Known rows, with every step that occurs:
j u: [ 0.52 -2.22 -0.38  2.00 -2.90  1.89  3.26 -4.34 -1.12  1.25 -1.84 -4.26
  1.95  0.05  2.53 -1.65 -0.99 -1.65  1.19 -2.35  2.24 -0.28 -0.12  1.31
 -1.92  0.48  0.02 -0.14]
d t: [ 0.08 -3.58 -0.87  4.21 -3.88  1.35  4.04 -4.09 -2.64  1.95  0.97 -4.10
  2.28 -0.20  2.99 -0.14 -0.92  0.10  1.58 -3.76  0.69 -0.35  0.87  0.39
 -2.50 -0.01  1.02 -0.34]
e t r u j: [ 1.58 -1.40 -0.80  0.17 -0.64  2.40  4.21 -3.28 -2.82  1.21 -0.43 -3.91
  3.38  2.97  3.10 -0.38  1.01  2.48  3.17 -0.86  0.00  1.63  1.57 -1.56
 -0.28 -1.61 -0.85  1.82]
q v t r: [ 0.22 -2.14  0.76 -2.13 -2.97  1.59  2.76 -2.18 -1.63  1.96 -0.35 -3.29
  1.98 -2.12  1.81  0.04  1.89  1.19  2.20  3.73  2.12  0.11 -0.37  1.77
 -5.07 -1.24  0.85 -1.07]
u j t r: [ 0.29 -1.93 -0.09 -1.59 -2.29  2.70  4.58 -3.33 -2.81  2.16  0.00 -4.06
  1.96 -0.34  2.07  0.14  1.07  1.61  1.02  0.65  2.13  0.00  0.77  0.94
 -6.33 -1.25 -0.30  1.16]
h t j: [ 1.82 -2.69 -1.40  0.63 -0.68  1.67  3.18 -2.79 -2.68  1.93  0.64 -3.42
  1.73  2.61  1.01  0.98 -0.58  0.64 -1.26  0.90  0.00 -0.47  0.64  0.81
 -1.06 -1.23 -0.12 -0.89]
d t j u r: [ 1.30 -1.57 -1.11  4.33 -4.36  2.10  4.36 -4.19 -4.12  2.67  2.61 -4.54
  0.94 -0.14  2.99 -0.85  0.71  0.96  1.37 -1.20  0.52  0.70  0.67  1.84
 -0.82 -0.59  0.38 -1.06]
h t: [ 0.71 -3.16 -1.29  0.15 -0.94  1.27  2.94 -3.22 -1.79  0.81 -1.25 -3.81
  2.01  2.82  1.81  0.08 -0.80 -0.58  0.32 -2.49  0.21 -0.76  0.53  1.34
 -2.86 -0.27  0.66 -1.09]
v t r u: [ 0.67 -1.37  0.22 -2.45 -1.93  1.77  3.01 -1.78 -1.03  1.29 -1.61 -3.60
  2.32 -0.27  2.41 -0.94  0.92  1.14  0.79  2.28  0.87  0.83  1.50 -1.21
 -2.59 -1.15  0.49  0.91]
q v r t: [ 0.61 -0.82  1.81 -3.76 -3.93  2.29  3.97 -2.07 -3.55  1.20  1.02 -3.55
  2.45  0.48  1.48 -0.54 -1.13  0.17  1.38  2.03  3.06 -1.18  0.35 -0.09
 -0.09  0.50  2.21  1.68]
q v t j: [ 1.04 -1.93 -0.30  0.78 -3.24  0.99  3.04 -2.91 -2.81  2.62  0.52 -3.09
  2.08  0.18  0.95  0.17  0.27  1.18  0.80  5.16  1.71 -0.62 -0.59  0.66
 -2.18 -1.06  0.02 -0.88]
j u r: [ 0.83 -1.52 -0.61  1.12 -3.85  1.70  4.38 -4.09 -3.90  1.49 -0.57 -5.04
  0.92 -0.74  2.76 -1.47 -0.25 -0.98  2.15 -3.19  1.64  0.31  0.37  1.93
 -1.39  0.65  1.00 -0.86]
e t v r u: [ 1.35 -0.99  0.99 -1.16 -1.71  2.71  3.17 -1.95 -2.84  1.42 -1.89 -4.04
  3.52 -0.86  4.51 -1.09 -0.60  2.09 -0.32 -0.09  1.97  1.07  0.65 -0.44
  1.53  0.18  0.76  1.92]
t r u: [ 1.93 -1.61  0.14 -2.83 -1.59  2.51  3.48 -1.94 -1.52  1.07 -1.57 -3.99
  2.16  0.08  2.55 -0.07  0.14  0.51 -0.12 -1.70  0.20  0.78  1.86 -1.59
  0.33 -0.68  0.51  1.30]
j t: [-0.18 -2.64 -0.11 -0.31 -3.16  2.24  3.60 -4.07 -2.12  1.93 -1.85 -4.05
  2.06  0.18  1.77 -1.19 -0.92 -1.02  0.06 -1.15  2.19 -1.67  0.30  0.71
 -4.38  0.75  0.46  0.61]
u j t e: [ 0.08 -2.10 -1.84  0.32 -4.15  2.66  5.86 -3.42 -3.88  1.45 -0.33 -4.67
 -0.12 -1.52  2.64  0.66 -1.68  0.33  0.99  3.74  2.31 -1.32  0.91 -0.14
 -6.57 -0.68  0.07  2.88]
h t r v q: [ 1.20 -2.79 -1.32 -4.12 -0.92  1.09  2.25 -1.28 -4.50  1.16 -0.22 -4.49
  1.42  4.75  1.50  0.82  0.81  2.61  0.21  2.52  0.83  0.97 -0.77  1.75
 -4.13  0.69 -0.27 -1.78]
d t j u: [ 1.06 -2.40 -0.95  5.47 -3.61  2.35  3.17 -4.47 -1.63  2.47  1.42 -3.75
  1.92  0.96  2.77 -1.04  0.09  0.47  0.30 -0.11  1.08  0.12  0.23  1.28
 -1.44 -0.98 -0.54 -0.42]
u r v t: [-0.17 -1.77 -1.01 -1.53 -3.37 -0.25  4.45 -2.40 -5.00  2.04 -0.11 -4.24
  2.04 -1.56  2.14 -0.47  1.02  1.58  1.57  2.71  1.75  0.57 -0.22  0.90
 -3.75  1.41  1.42 -0.65]
u j t: [-0.16 -2.12 -0.93  1.16 -3.28  1.77  4.76 -4.60 -3.33  1.75 -0.98 -4.34
  2.38  2.22  1.86 -0.52 -0.90  0.44  1.28 -1.11  2.12 -1.25  0.46  0.17
 -5.23 -0.04 -0.32  1.57]
v r u j t: [ 0.65 -0.06  0.25 -1.02 -2.67  2.10  4.04 -3.22 -3.49  1.41 -1.60 -4.41
  2.48  3.79  2.41 -1.10 -0.99  1.17  0.35  0.05  2.16 -0.78  1.02 -1.88
 -3.33 -0.36 -0.04  3.32]
h t d: [ 1.26 -3.70 -1.37 -1.34 -1.33  1.60  2.11 -2.89 -1.17  0.58 -0.61 -3.81
  1.28 -1.75  2.69 -0.02 -2.00 -0.32 -0.75 -2.02 -0.57 -1.42  1.18  0.37
 -4.75 -1.43  0.29 -0.18]
u r: [ 0.98 -2.04 -0.83 -0.59 -3.58  1.08  5.35 -3.26 -5.67  1.77  0.32 -4.86
  1.12 -1.74  1.98 -0.08 -0.72 -0.34  1.87 -3.69  1.14  0.09  0.98  0.80
 -0.78  0.67  1.65 -0.60]
h t r: [ 1.06 -2.95 -0.39 -2.73 -0.22  2.27  2.96 -2.09 -1.49  1.35 -0.17 -3.60
  1.53  0.21  1.95  0.77  1.03  0.60  0.28 -0.68  0.53  0.28  0.90  2.04
 -3.93 -1.41  0.64 -1.21]
t j u r: [ 1.77 -1.21 -0.88  1.31 -3.37  2.04  4.42 -3.71 -4.52  2.31  0.98 -4.61
  0.85 -0.65  2.08 -0.91  0.17  0.07  0.69 -0.54  1.47  0.59  0.45  1.73
 -0.05 -0.24  0.31 -0.83]
r u j t: [ 0.53 -1.24 -1.05  0.65 -3.04  2.13  4.23 -4.25 -2.44  1.05 -2.09 -4.39
  2.59  4.38  2.45 -0.98 -1.04  0.57  0.57 -1.14  0.86 -0.93  1.35 -1.86
 -2.97 -0.15 -0.50  2.79]

Rows:
[-0.15 -3.09 -0.34  0.35 -4.41  2.97  4.19 -3.52 -1.85  1.97 -2.12 -4.19
  2.69 -3.17  3.63 -0.22 -0.89  0.87 -2.43  0.15  2.55 -0.73 -0.04  2.26
 -3.75  0.94  0.67  0.70]
j t v
[ 0.58 -1.38 -1.80 -0.08 -3.95  2.94  5.31 -3.26 -3.03  0.94 -1.39 -4.66
  0.06  0.56  3.14  0.21 -1.64  0.53  0.39  3.83  1.11 -1.06  1.74 -1.95
 -4.16 -0.69 -0.07  4.06]
r u j t e
[ 1.11 -0.64 -0.52  1.50 -4.47  1.59  3.37 -3.69 -3.70  2.40  0.75 -4.08
  0.90  0.31  2.10 -1.42  1.39  0.78  2.06  3.30  1.46  0.23 -0.63  2.49
 -1.69 -0.66  0.35 -1.44]
q v t j u r
[ 0.28 -3.47 -1.79  2.79 -4.64  2.18  5.09 -3.05 -3.27  1.65  1.44 -4.47
 -0.14 -3.68  3.55  1.05 -1.59  0.11  1.34  1.30  0.81 -0.52  1.27  0.01
 -3.95 -0.63  1.39  1.27]
d t e
[ 1.81 -0.53  1.33 -3.10 -3.24  2.56  4.13 -1.77 -4.19  2.28  2.73 -3.10
  2.30  0.77  0.77  0.23 -0.62  1.41 -0.23  4.66  2.50 -0.85  0.45 -0.44
  1.18 -0.59  1.32  1.66]
q v r t j
[ 0.69 -0.97  0.63 -4.29 -4.51  3.02  5.15 -1.21 -4.05  0.98  1.47 -3.99
 -0.04 -3.01  2.28  0.69 -1.79  0.10  1.03  6.49  2.98 -1.23  0.78 -0.32
 -1.88 -0.25  2.45  3.14]
q v r t e
[ 2.14  0.27  0.16 -0.80 -2.42  1.29  4.09 -2.61 -4.27  0.93 -1.05 -4.41
  2.49  4.23  2.59  0.22 -1.11  1.46  1.56 -1.07  1.31 -0.02  0.66 -2.21
  0.77 -0.69  0.40  2.55]
q v r u j
[ 1.87 -1.27 -1.67 -0.93 -3.41  0.95  3.53 -2.56 -6.93  2.10  1.02 -5.25
  0.87  4.21  1.69 -0.43  0.19  2.14  0.62  2.69  1.38  1.11 -1.08  1.49
 -0.96  1.57 -0.54 -1.26]
t j u r v q
[ 0.09 -3.70 -1.55  3.42 -5.27  1.36  3.58 -3.17 -4.46  1.69  0.67 -5.09
  2.15  0.89  3.85  0.28 -1.42  2.45  0.24 -0.26  1.54  0.38 -0.48  2.36
 -3.38  0.63  0.24 -0.99]
d t v q
[ 1.62 -0.46 -0.91 -0.21 -1.56  1.76  4.20 -2.15 -3.41  0.66 -1.18 -4.42
  2.84  3.06  3.88  0.75 -0.94  3.01 -1.18 -0.11  0.89  0.82  1.11 -0.43
 -0.92 -1.08  0.34  2.41]
h t v r u j
[ 0.56 -2.15 -0.63  0.92 -2.54  0.60  3.79 -2.92 -3.11  2.69  0.67 -3.33
  2.31 -1.19  0.83 -0.13 -0.29  1.20  0.44  4.44  2.31 -0.27  0.25  0.33
 -3.31 -1.13 -0.07 -0.25]
v t j
[ 1.21  0.02 -0.21 -2.12 -4.07  3.17  4.40 -2.28 -3.97  1.14 -0.96 -4.60
 -0.24  1.23  3.21  0.32 -1.34  1.08  0.71  5.43  2.11 -1.29  0.75 -1.53
 -3.68 -0.91  0.43  4.02]
q v r u j t e
[ 1.16 -1.97 -1.11 -0.81 -3.30  2.43  3.26 -3.88 -1.78  0.93 -1.23 -4.28
  1.79 -0.29  3.25 -1.05 -2.05  0.82 -0.51 -0.86 -0.03 -1.51  1.86 -2.49
 -4.80 -1.35 -0.81  3.08]
r u j t d
[ 0.93 -3.78 -0.47  0.05 -1.64  2.01  2.47 -3.75 -2.02  1.39 -0.18 -3.77
  2.36 -4.06  3.22 -1.45 -1.34  0.30  2.01 -1.95  0.44 -0.53  0.82 -0.12
 -3.23 -0.96 -0.27  0.26]
e t d
[ 1.20 -0.77 -0.54  2.58 -3.62  1.70  5.04 -2.73 -3.97  1.44  0.47 -4.67
  3.20  1.14  4.74  0.55 -0.85  3.47 -0.33 -1.09  1.19  1.12  1.26 -1.15
 -0.80 -0.94  0.59  3.06]
d t v r u j
[ 0.01 -1.81 -0.98 -0.25 -6.12  2.44  4.58 -3.08 -4.66  0.81  0.68 -5.29
  1.70  1.01  3.35 -1.54 -0.96  1.99  0.80  2.49  2.41  0.70 -0.21  3.11
 -1.72  1.27  0.72 -0.04]
j u r t v q
[ 1.60 -0.28 -0.32 -0.22 -2.61  1.61  5.18 -2.36 -4.20  1.09 -1.06 -4.70
  2.99  0.44  3.82  0.62 -1.36  2.64 -0.81 -0.58  1.95  0.94  1.08 -1.36
 -0.18 -0.60  0.40  3.21]
t v r u j
[ 1.16 -1.43  0.53 -3.20 -2.22  3.41  2.97 -2.48 -0.95  1.46 -2.17 -3.80
  2.09  0.90  2.56 -1.11  0.62  0.45 -0.61 -0.02  0.77 -0.07  1.69 -1.26
 -1.96 -0.52  0.21  1.59]
j t r u
[ 0.26 -2.46  0.62 -2.98 -2.45  3.15  3.54 -2.83 -1.83  2.19 -0.72 -3.83
  1.63 -1.96  1.98 -0.41  0.87  0.33  0.08  0.33  2.22 -0.38  0.67  1.31
 -5.40 -0.49  0.42  0.18]
j t r
[ 0.24 -1.39 -1.25 -1.35 -5.44  3.42  6.28 -2.78 -3.67  0.74  1.62 -4.72
 -0.60 -3.30  2.98 -0.69 -1.13 -0.46  1.95  4.29  1.96 -0.29  1.62  0.59
 -2.38  0.15  1.92  2.28]
j u r t e
[ 0.48 -3.22 -0.07  0.95 -2.99  2.33  3.87 -2.84 -2.26  2.28  1.81 -3.87
  1.96 -2.35  3.00  0.54  1.13  1.25  1.30 -2.12  0.84  0.72  1.14  0.99
 -3.75 -1.27  0.92 -0.56]
d t r
[ 1.27 -2.24 -0.44  3.48 -1.26  2.73  2.65 -4.54 -1.55  2.34 -0.04 -3.47
  2.82  1.46  2.32 -2.01  0.60  0.41  2.01  1.07  1.54  0.52 -0.38  1.55
 -0.05 -0.71 -1.38 -0.47]
e t j u
[ 0.42 -1.60 -0.47  2.63 -2.95  1.36  2.80 -3.81 -1.10  2.30 -0.41 -3.49
  2.03  0.08  1.73 -1.72  0.20  0.30  0.69  4.36  2.69  0.06 -0.49  1.42
 -3.71 -1.08 -0.70 -0.40]
v t j u
[-0.17 -2.33 -0.11  0.47 -3.81  0.54  2.75 -3.26 -2.02  1.57 -1.41 -3.48
  2.25 -0.17  1.68 -0.76 -0.12 -0.17  2.48  2.52  2.07 -1.00 -0.84  1.16
 -3.96 -0.08  0.94 -1.07]
q v t
[ 0.03 -2.31 -1.02 -0.41 -4.55  1.55  3.98 -2.38 -2.75  1.31 -0.71 -3.94
 -0.30 -3.23  2.46  0.51 -0.99 -0.03  2.17  6.88  2.18 -1.13 -0.25  0.66
 -5.37 -0.66  1.30  0.70]
q v t e
[-0.16 -2.36  0.36 -2.20 -2.24  1.23  3.62 -2.07 -1.92  2.12 -0.13 -3.50
  1.98 -3.33  1.84 -0.25  1.31  1.13  1.79  2.85  2.55  0.52  0.42  1.30
 -6.13 -1.23  0.69 -0.51]
v t r
[ 0.91 -1.61 -0.24  0.97 -3.46  2.98  4.00 -3.80 -1.25  1.67  1.14 -3.40
  2.36  1.13  1.52 -1.54 -0.50 -0.08  0.10  2.93  1.89 -0.28  0.66  0.52
  0.02 -0.44 -0.07  1.22]
r t j u
[ 0.56 -3.58 -1.45  0.79 -2.38  2.17  3.59 -2.81 -1.68  1.08 -1.54 -4.00
  2.50 -1.27  3.68  0.96 -0.78  1.08 -2.27 -0.92  0.81  0.03  0.16  2.96
 -2.12  0.06  0.91 -0.78]
h t v
[ 1.53 -2.15 -1.20  2.30 -1.27  2.28  2.29 -3.85 -0.84  1.67 -0.47 -3.57
  1.64  3.29  1.78 -0.89 -0.07 -0.20 -0.65  0.98  0.73 -0.15 -0.02  2.06
 -1.92 -1.14 -0.75 -0.99]
h t j u
[ 0.03 -3.93 -1.07  4.30 -4.91  2.22  4.57 -3.56 -2.36  2.02  0.49 -4.24
  2.99 -3.82  4.83  0.72 -0.58  1.73 -0.96 -2.10  1.00  0.46  0.45  1.98
 -1.95  0.23  1.16 -0.13]
d t v
[ 1.73 -1.35 -1.38  1.51 -2.35  2.09  3.60 -3.60 -3.59  1.83  0.89 -4.32
  0.77  2.21  2.09 -0.80  0.56  0.32  0.38 -0.10  0.20  0.32  0.46  2.55
 -1.11 -0.77  0.25 -1.54]
h t j u r
[ 1.53 -1.29 -1.64  1.33 -2.14  1.12  4.91 -3.68 -3.23  0.68 -1.45 -4.48
  2.77  3.75  2.46  0.08 -1.56  0.82  1.44 -2.86  0.20  0.24  1.61 -2.51
  0.45 -0.51 -0.27  2.48]
r u j
[ 1.39 -1.45 -0.64 -1.72 -3.93  2.27  5.85 -2.74 -5.31  2.11  3.43 -3.85
  1.82 -0.31  0.96  0.10 -0.40  1.15  0.39  2.15  1.13 -0.06  1.77 -0.20
  1.43 -0.20  1.29  0.91]
u r t j
[ 0.04 -1.24 -0.26 -0.52 -4.90  2.63  5.21 -3.80 -3.25  0.93  1.18 -4.32
  1.76  0.25  2.35 -2.11 -0.25 -0.50  2.36 -0.18  1.81 -0.05  1.22  1.17
 -0.44  0.81  1.68  0.80]
j u r t
[ 0.75 -3.06 -2.19 -0.67 -2.01  2.13  4.18 -2.27 -2.53  0.63 -0.54 -4.27
 -0.51 -0.90  2.49  1.41 -1.77 -0.58  0.21  2.49  0.51 -0.85  1.02  0.85
 -4.32 -0.81  1.08  0.67]
h t e
